What can hang from each mark
tovu: gukis
sufuru: gukis kudiz zoni
zoni: delep gukis tovu tubizu
tobu: zoni
gukis: kudiz
kudiz: sufuru tubizu zoni

Each row was made from one small tree. The marks that hang from a mark follow it in brackets, in alphabetical order. Every link used is in the known rows. Write each row's tree.
Known rows
zoni[tovu tubizu]: -0.42 2.26 -0.91 2.01 -1.62 1.22 1.94 0.05 2.00 -0.57 -3.83 -0.93 1.31
 3.69 -1.63 -1.95 3.00 -1.37 -0.19 -0.20 1.49 -2.15 4.36 -2.78 0.98
sufuru[gukis kudiz zoni[tovu]]: 1.55 3.29 -0.73 0.90 -0.59 -0.28 0.81 -2.59 0.79 -0.65 -2.94 -1.68 -0.83
 -0.34 -4.85 -0.55 1.60 -3.56 -4.34 -1.49 6.75 0.40 4.16 0.03 1.81
sufuru[gukis[kudiz] zoni[tubizu]]: 0.05 1.08 0.25 2.07 -1.76 1.28 1.21 -1.46 2.35 0.30 -1.21 -1.86 -2.77
 1.56 -2.49 -0.37 4.37 -3.17 -3.23 -0.83 6.28 3.27 5.77 -2.69 1.15
zoni[delep gukis tovu tubizu]: -1.60 3.05 -1.25 2.77 -1.56 1.36 0.54 -0.58 0.74 0.29 -3.09 -0.29 0.64
 3.42 -7.55 -0.20 2.72 -0.97 -2.31 -1.96 1.09 -0.71 3.64 -0.17 -1.44
sufuru[zoni]: -1.25 0.70 -1.24 0.23 -0.47 -0.94 0.38 -0.31 3.10 -1.64 -1.84 -1.61 0.03
 1.93 1.58 -1.03 1.66 -0.29 -0.97 -1.01 3.43 1.69 4.41 -0.74 0.64
kudiz[sufuru zoni[tovu]]: -0.35 0.18 -1.85 0.18 3.48 -0.47 0.85 -2.59 1.44 -1.02 -2.23 -1.30 -1.07
 3.14 0.28 -1.53 1.26 1.32 -2.25 1.39 1.46 -3.29 3.00 0.18 0.66
tovu[gukis[kudiz]]: -0.96 0.45 -0.88 0.65 -1.92 -0.79 1.71 -2.04 1.78 0.74 -1.32 0.63 1.52
 1.33 3.03 1.25 3.64 -3.41 0.34 3.66 2.51 -0.64 3.31 -3.43 -1.56
tovu[gukis[kudiz[sufuru]]]: -0.68 -0.79 -1.29 1.25 -0.50 -0.34 1.44 -2.93 1.44 1.42 -0.24 0.24 0.17
 1.59 3.40 1.22 3.61 -2.61 -0.74 4.63 3.09 -0.78 2.96 -2.36 -1.29
tobu[zoni[delep]]: -1.34 4.77 -2.68 1.25 1.02 -1.02 1.18 -0.85 2.87 0.03 -1.60 -1.01 0.73
 2.55 0.09 -1.46 0.70 -1.37 -1.40 0.22 1.02 -0.81 4.33 1.05 -1.50
sufuru[gukis[kudiz]]: 0.05 1.15 0.11 0.12 -1.28 0.00 1.34 -3.20 1.04 0.62 -0.97 -0.72 0.71
 0.56 -2.08 -0.68 3.39 -3.79 -2.83 0.23 2.52 0.15 4.31 -2.32 0.23
gukis[kudiz]: -0.31 1.16 -0.60 -0.25 -1.32 -0.54 1.64 -2.22 1.60 0.66 -1.35 -0.54 2.03
 2.27 0.43 -0.20 3.68 -2.61 -0.77 1.23 0.70 -0.15 3.87 -3.26 -1.09
zoni[delep tovu tubizu]: -0.77 3.03 -1.51 2.51 -0.68 1.44 1.73 0.60 1.59 0.48 -3.38 -1.49 1.18
 3.50 -4.14 -1.07 2.11 -0.53 0.01 -0.67 1.65 -1.77 4.40 -0.41 -1.23
zoni[gukis tovu]: -1.37 2.11 -0.80 0.62 -1.67 -0.47 0.27 -2.26 0.56 -1.17 -3.51 0.60 2.37
 2.34 -4.00 -0.42 2.32 -1.41 -2.64 -1.64 0.06 -1.86 2.48 -1.19 0.07
kudiz[sufuru[gukis zoni]]: -0.59 -0.68 -1.11 0.87 1.00 0.22 -0.13 -2.33 2.00 -0.47 -0.14 -2.26
 -2.64 0.71 -0.42 -1.47 1.57 -0.52 -4.16 -0.56 5.44 1.61 4.28 1.09 2.15
zoni[delep gukis]: -2.07 1.80 -1.56 0.37 -0.62 -0.63 -0.39 -1.51 1.14 -0.19 -0.84 -0.21
 1.41 1.86 -4.72 -0.14 1.62 -0.75 -2.79 -1.50 0.05 0.75 3.25 1.08 -1.99
tobu[zoni]: -0.94 4.11 -2.12 0.76 0.08 -1.10 1.37 -1.19 3.31 -0.71 -1.98 -0.47 0.93
 2.70 2.40 -2.27 1.46 -2.25 -1.56 0.68 0.74 -1.25 4.35 -1.06 0.52
sufuru[gukis kudiz zoni]: 1.25 2.15 -0.81 0.19 -0.53 -0.56 0.42 -2.15 1.66 -0.44 -0.86 -1.73 -1.65
 -0.62 -3.17 -1.19 1.71 -3.82 -4.49 -1.00 6.60 2.37 4.89 0.01 2.07
gukis[kudiz[sufuru zoni]]: 0.04 -0.58 -1.17 -0.33 2.49 -0.66 1.21 -3.60 1.63 0.62 -0.10 -1.24 -1.44
 2.98 1.24 -0.37 3.26 -0.46 -2.50 2.74 1.47 -0.78 3.66 -1.84 -0.80
sufuru[gukis kudiz]: 1.40 2.39 -0.85 -0.27 -0.78 -0.36 1.06 -2.80 1.03 0.23 -0.60 -0.88 0.51
 -0.50 -3.48 -1.97 1.91 -4.78 -4.22 -0.05 3.70 -0.19 4.43 -0.92 1.89
tobu[zoni[delep gukis[kudiz[sufuru]]]]: -1.44 3.91 -2.08 1.84 0.94 -0.40 0.25 -3.68 1.33 1.95 -0.19 -0.22 -0.97
 2.93 -3.25 0.64 2.69 -1.85 -4.54 0.96 1.17 0.34 3.38 0.78 -2.58
gukis[kudiz[sufuru zoni[delep tovu]]]: -0.01 1.02 -1.47 0.67 3.35 -0.14 1.35 -3.48 0.30 1.17 -1.51 -1.56 -0.81
 3.11 -2.45 0.83 2.34 0.39 -2.06 2.05 1.80 -2.24 3.10 0.23 -2.79
gukis[kudiz[tubizu zoni[delep]]]: -1.14 2.06 -1.58 1.35 1.57 0.72 0.69 -2.56 1.61 0.51 -0.91 -2.01 -0.59
 1.13 -0.66 -0.11 2.31 -1.00 -1.34 1.56 0.16 0.42 3.85 -1.53 -2.93
kudiz[sufuru tubizu zoni]: -1.29 -0.31 -2.52 1.48 3.20 1.05 -0.24 -2.46 2.46 -1.02 -0.10 -2.51
 -2.29 1.37 2.73 -2.64 1.01 0.63 -2.52 2.06 0.30 -0.70 3.47 -0.59 0.79
gukis[kudiz[tubizu]]: -1.01 1.76 -0.95 1.69 -1.63 1.27 1.03 -2.45 1.64 0.56 -1.21 -1.46 1.52
 0.80 1.18 -0.81 3.43 -3.00 -0.76 1.38 -0.28 0.41 3.60 -3.80 -1.05
zoni[delep tovu[gukis[kudiz]] tubizu]: -0.75 2.64 -1.13 3.46 -1.55 1.43 2.32 -0.66 0.97 1.89 -3.19 -0.22 0.53
 2.83 -2.48 1.82 3.85 -2.40 0.86 2.50 3.54 -1.61 3.78 -2.11 -3.09

Write each row's tree
0.37 3.08 -2.16 1.97 0.95 0.23 0.88 -2.69 1.24 -0.73 -2.71 -0.81 -0.52
 -0.15 0.56 -0.69 1.36 -3.06 -1.73 3.08 2.62 -2.24 2.95 -1.92 0.04 -> sufuru[kudiz[tubizu zoni[tovu[gukis]]]]
-0.95 3.47 -2.14 2.30 -0.63 0.65 -1.25 -2.08 1.13 0.13 -0.58 -1.97 -1.40
 -0.55 -5.11 0.24 1.37 -2.31 -4.50 -1.35 3.46 3.91 3.60 1.07 -1.26 -> sufuru[kudiz[tubizu] zoni[delep gukis]]
-1.35 2.54 -1.84 3.43 -1.08 1.19 1.91 0.53 1.69 0.64 -3.38 -0.40 0.64
 2.71 -1.84 0.49 2.28 -1.47 0.92 1.69 3.29 -2.01 3.81 -0.69 -1.75 -> zoni[delep tovu[gukis] tubizu]
-1.18 1.57 -0.82 2.84 -1.14 1.87 -0.23 -4.59 -0.46 0.83 -2.16 -0.59 0.51
 1.51 -3.63 0.42 3.73 -2.04 -3.84 0.48 0.06 -1.02 1.98 -2.19 -1.01 -> zoni[gukis[kudiz[sufuru tubizu]] tovu]
-1.41 2.79 -0.46 2.37 -2.50 1.38 0.15 -3.82 -0.17 0.03 -3.19 -0.06 1.75
 1.19 -4.06 0.51 3.70 -2.90 -2.79 -0.43 -0.48 -0.90 2.22 -3.18 -1.31 -> zoni[gukis[kudiz[tubizu]] tovu]
-0.81 1.36 -1.68 2.22 0.57 0.17 1.69 -2.65 -0.08 2.08 -2.23 -0.47 1.07
 1.91 -1.22 2.32 2.42 -1.39 -0.12 3.26 3.20 -2.49 2.30 0.12 -3.61 -> zoni[delep tovu[gukis[kudiz[sufuru]]]]
-2.30 3.01 -1.99 2.31 1.62 0.95 -0.78 -2.45 0.80 -1.28 -2.84 -1.27 -0.76
 1.10 -4.64 -0.51 0.79 0.23 -2.97 -1.05 -0.53 -1.13 2.60 0.78 -1.89 -> kudiz[tubizu zoni[delep gukis tovu]]
-0.61 2.72 -1.57 1.95 -1.48 0.47 -1.16 -2.32 1.60 -0.80 -0.87 -1.49
 -1.22 -0.46 -2.81 -0.50 2.12 -3.10 -4.59 -0.97 3.34 3.43 3.60 -1.18
 0.80 -> sufuru[kudiz[tubizu] zoni[gukis]]
0.34 2.88 -1.74 0.66 1.06 -0.23 0.36 -1.62 1.49 0.40 -0.37 -0.52 -2.16
 2.50 -5.96 -0.69 2.47 -2.08 -4.36 0.26 2.50 0.86 4.56 -0.25 -0.81 -> sufuru[kudiz[zoni[delep gukis tubizu]]]
-0.28 0.70 -0.90 3.36 -1.39 1.60 2.30 -1.66 1.17 1.74 -2.65 -0.02 -0.44
 3.29 0.52 0.90 4.64 -2.49 -0.32 3.80 3.81 -2.19 3.42 -3.60 -0.53 -> zoni[tovu[gukis[kudiz[sufuru]]] tubizu]
-1.02 5.99 -2.47 1.85 1.00 -0.72 1.39 -1.11 2.02 -0.08 -3.64 -0.87 1.45
 2.91 -1.63 -1.01 0.60 -1.20 -1.16 -0.08 1.23 -2.76 3.77 1.11 -1.57 -> tobu[zoni[delep tovu]]
0.21 0.14 -1.26 0.37 3.40 0.01 0.70 -3.49 0.78 -0.99 -1.86 -1.51 -2.29
 1.64 -2.09 -1.77 1.11 0.05 -4.05 0.52 3.18 -2.93 3.45 0.77 1.71 -> kudiz[sufuru[gukis] zoni[tovu]]
-1.94 1.94 -1.41 1.97 -1.46 1.02 0.22 -0.13 1.77 0.43 -0.84 -0.40 -0.25
 3.09 -5.58 -0.72 2.94 -1.08 -2.61 -1.45 1.00 1.46 4.39 -0.26 -1.19 -> zoni[delep gukis tubizu]
-0.65 2.45 -1.66 1.60 2.05 0.56 1.47 -0.02 2.07 -0.70 -3.14 -1.43 -0.99
 3.90 -3.22 -1.16 1.62 0.56 -0.66 -0.08 1.73 -1.96 4.46 -0.22 -1.11 -> kudiz[zoni[delep tovu tubizu]]
-0.31 -0.12 -1.79 1.70 3.48 1.24 0.54 -1.68 1.94 0.59 0.54 -2.33 -4.63
 2.40 -3.52 -2.07 1.67 0.35 -4.13 0.79 3.99 0.01 5.05 1.73 0.59 -> kudiz[sufuru[gukis] zoni[delep tubizu]]
-2.04 2.44 -2.51 2.97 1.96 0.79 0.40 -1.44 1.61 -0.98 -3.09 -1.42 -0.63
 0.38 0.31 0.13 0.41 -0.29 0.04 2.05 1.60 -2.30 2.80 0.18 -2.18 -> kudiz[tubizu zoni[delep tovu[gukis]]]
-1.43 5.53 -2.51 3.95 -0.25 0.57 2.13 0.15 2.60 0.74 -3.58 -0.06 -0.50
 3.44 -0.35 -0.24 1.84 -2.29 -0.18 2.05 3.45 -2.29 4.20 -0.36 -1.49 -> tobu[zoni[delep tovu[gukis] tubizu]]
-0.62 1.67 -0.80 1.40 -1.83 -0.40 2.12 -2.27 0.78 0.39 -3.64 0.67 2.39
 1.76 1.00 1.50 3.39 -3.08 0.51 2.78 2.54 -2.76 2.66 -3.07 -1.54 -> zoni[tovu[gukis[kudiz]]]
-1.00 2.54 -1.30 1.87 -0.74 -0.20 1.88 -1.98 0.31 1.40 -3.28 0.05 2.20
 1.66 -1.59 2.40 2.49 -2.18 0.69 2.39 2.70 -2.38 2.62 -0.68 -3.78 -> zoni[delep tovu[gukis[kudiz]]]
1.28 2.18 -1.55 0.12 1.11 -0.31 1.46 -0.95 2.61 -0.18 -0.94 -0.95 -1.53
 2.61 -1.17 -2.18 2.62 -2.48 -2.63 1.55 2.75 -0.28 5.13 -2.41 1.18 -> sufuru[kudiz[zoni[tubizu]]]
-1.17 4.96 -2.56 2.75 0.32 0.45 1.49 0.38 3.50 0.70 -1.54 -1.09 -0.72
 3.74 -0.76 -2.02 1.85 -1.62 -1.25 0.49 1.83 -0.12 5.45 -0.25 -0.78 -> tobu[zoni[delep tubizu]]
-1.74 3.83 -1.09 2.90 -1.47 1.55 -0.04 -3.37 -0.58 1.11 -2.71 -0.77 1.76
 1.05 -6.68 1.40 2.85 -1.99 -2.67 -0.88 -0.34 -0.41 2.22 -0.88 -3.53 -> zoni[delep gukis[kudiz[tubizu]] tovu]
0.10 4.42 -2.28 2.88 0.14 1.05 0.19 -1.49 1.07 0.00 -2.80 -2.92 -0.15
 -0.24 -3.76 -0.07 0.67 -1.71 -2.08 -0.68 4.13 0.91 3.48 0.86 -1.34 -> sufuru[kudiz[tubizu] zoni[delep tovu]]
-0.07 3.24 -2.08 3.25 -1.20 0.66 0.59 -1.73 1.41 -0.60 -3.21 -1.39 -0.50
 -0.79 0.60 0.58 1.55 -3.40 -1.41 1.74 5.53 0.36 3.10 -1.52 0.17 -> sufuru[kudiz[tubizu] zoni[tovu[gukis]]]
-1.50 2.05 -0.78 0.46 -1.14 -0.41 0.21 -2.81 0.43 1.31 -0.65 -0.03 1.34
 2.05 -5.45 1.39 3.30 -1.93 -2.98 -0.55 0.28 1.19 3.23 -0.47 -3.37 -> zoni[delep gukis[kudiz]]
-1.98 0.54 -2.74 3.02 1.58 1.77 -0.80 -1.26 2.28 0.09 0.02 -3.70 -2.05
 0.52 0.52 -1.06 0.67 1.04 -2.16 0.35 2.90 2.32 3.62 1.72 -0.71 -> kudiz[sufuru[zoni[delep]] tubizu]
-0.94 0.20 -1.38 2.53 0.15 1.59 0.09 -3.02 1.78 0.85 -0.21 -2.76 -1.52
 1.04 1.77 -0.18 3.18 -1.03 -2.27 1.58 2.70 2.16 3.63 -2.09 -0.60 -> gukis[kudiz[sufuru[zoni] tubizu]]
0.54 2.00 -1.47 -0.99 0.92 -1.70 0.20 -2.98 1.35 -0.82 -0.71 0.22 -0.72
 1.50 -3.16 -0.99 2.06 -2.56 -4.58 0.47 1.68 -0.10 3.59 -1.11 0.46 -> sufuru[kudiz[zoni[gukis]]]
-2.30 0.43 -2.70 2.13 3.34 1.26 -1.47 -3.11 1.22 -0.25 0.59 -1.97 -2.99
 1.18 -2.58 -1.10 0.80 1.15 -4.52 0.49 0.05 0.60 2.91 1.84 -1.24 -> kudiz[sufuru tubizu zoni[delep gukis]]
-1.00 -0.05 -0.81 0.38 -0.76 -0.14 0.09 -4.05 0.50 1.17 0.13 0.16 0.20
 2.43 -2.46 0.43 4.11 -1.94 -4.15 0.88 0.70 0.50 2.87 -1.90 -0.94 -> zoni[gukis[kudiz[sufuru]]]
0.48 2.59 -2.12 0.66 1.39 0.09 0.48 -2.36 1.97 -0.80 -0.82 -1.67 -0.68
 0.17 0.16 -2.24 1.24 -2.60 -2.70 1.75 1.16 -0.28 3.98 -1.89 0.67 -> sufuru[kudiz[tubizu zoni]]
-0.25 2.48 -1.03 0.15 1.84 -0.65 1.60 -2.58 0.75 0.35 -2.86 -1.02 0.60
 2.83 -2.85 0.95 2.48 -0.57 -0.93 0.97 1.24 -1.99 3.47 -0.82 -3.14 -> gukis[kudiz[zoni[delep tovu]]]
-0.53 5.31 -1.74 2.88 -0.66 0.57 2.00 -0.30 3.11 -0.36 -4.04 -0.43 0.13
 4.14 -0.06 -2.31 2.48 -2.19 -1.12 0.39 1.73 -2.40 4.73 -2.36 0.99 -> tobu[zoni[tovu tubizu]]
-1.91 4.94 -2.11 2.89 -0.52 0.38 0.53 -0.61 2.74 0.54 -1.34 -0.13 -1.26
 3.69 -3.68 -1.31 2.31 -1.99 -3.36 -0.70 1.41 0.82 4.71 -0.06 -0.96 -> tobu[zoni[delep gukis tubizu]]
0.66 3.59 -2.04 1.15 1.37 0.47 0.68 -2.62 1.26 -0.93 -2.80 -1.61 -0.04
 0.43 -1.42 -1.75 1.11 -2.44 -2.42 1.31 1.30 -2.12 3.36 -1.84 0.46 -> sufuru[kudiz[tubizu zoni[tovu]]]
-1.58 4.28 -1.68 2.42 -1.41 0.27 0.50 -0.92 3.25 -0.38 -1.80 0.39 -1.21
 3.83 -1.37 -2.02 3.04 -2.71 -3.59 -0.33 1.14 0.49 4.73 -2.08 1.08 -> tobu[zoni[gukis tubizu]]
-1.62 -0.72 -1.45 0.85 0.39 -0.40 -0.84 -2.12 1.93 -0.66 -0.26 -1.11
 -1.79 2.26 -0.74 -0.52 2.15 0.39 -4.08 -0.72 3.39 2.07 3.36 0.51 0.96 -> kudiz[sufuru[zoni[gukis]]]
-1.54 5.43 -2.77 2.75 0.55 -0.81 1.63 -1.17 2.09 0.16 -3.63 0.11 0.97
 2.22 0.49 0.38 0.71 -2.05 -0.32 1.97 2.69 -3.00 3.18 0.94 -1.97 -> tobu[zoni[delep tovu[gukis]]]
-1.93 1.37 -0.56 2.02 -1.99 0.49 -0.72 -2.55 1.71 -0.52 -1.31 -1.23
 -0.89 0.79 -1.50 0.67 3.39 -1.97 -3.22 -1.01 2.27 3.60 3.52 -2.30 -0.67 -> sufuru[zoni[gukis[kudiz[tubizu]]]]
-1.77 4.75 -1.54 2.51 -1.35 0.36 0.04 -3.47 2.00 0.39 -1.48 -0.03 -0.13
 1.65 -0.48 -0.59 3.17 -3.78 -3.88 0.71 -0.10 0.64 3.50 -2.71 -0.68 -> tobu[zoni[gukis[kudiz[tubizu]]]]
0.64 3.24 -2.30 0.41 2.06 -1.35 1.48 -2.12 0.81 0.08 -2.51 -0.35 -0.03
 1.30 -2.36 0.73 1.00 -2.10 -1.55 2.56 3.88 -2.71 3.27 0.52 -1.80 -> sufuru[kudiz[zoni[delep tovu[gukis]]]]
-1.62 2.99 -2.30 2.12 2.36 1.11 0.27 -1.46 1.46 -1.19 -3.05 -2.31 -0.12
 1.11 -1.68 -1.25 0.22 0.50 -0.86 0.08 -0.03 -2.00 3.26 0.54 -1.72 -> kudiz[tubizu zoni[delep tovu]]
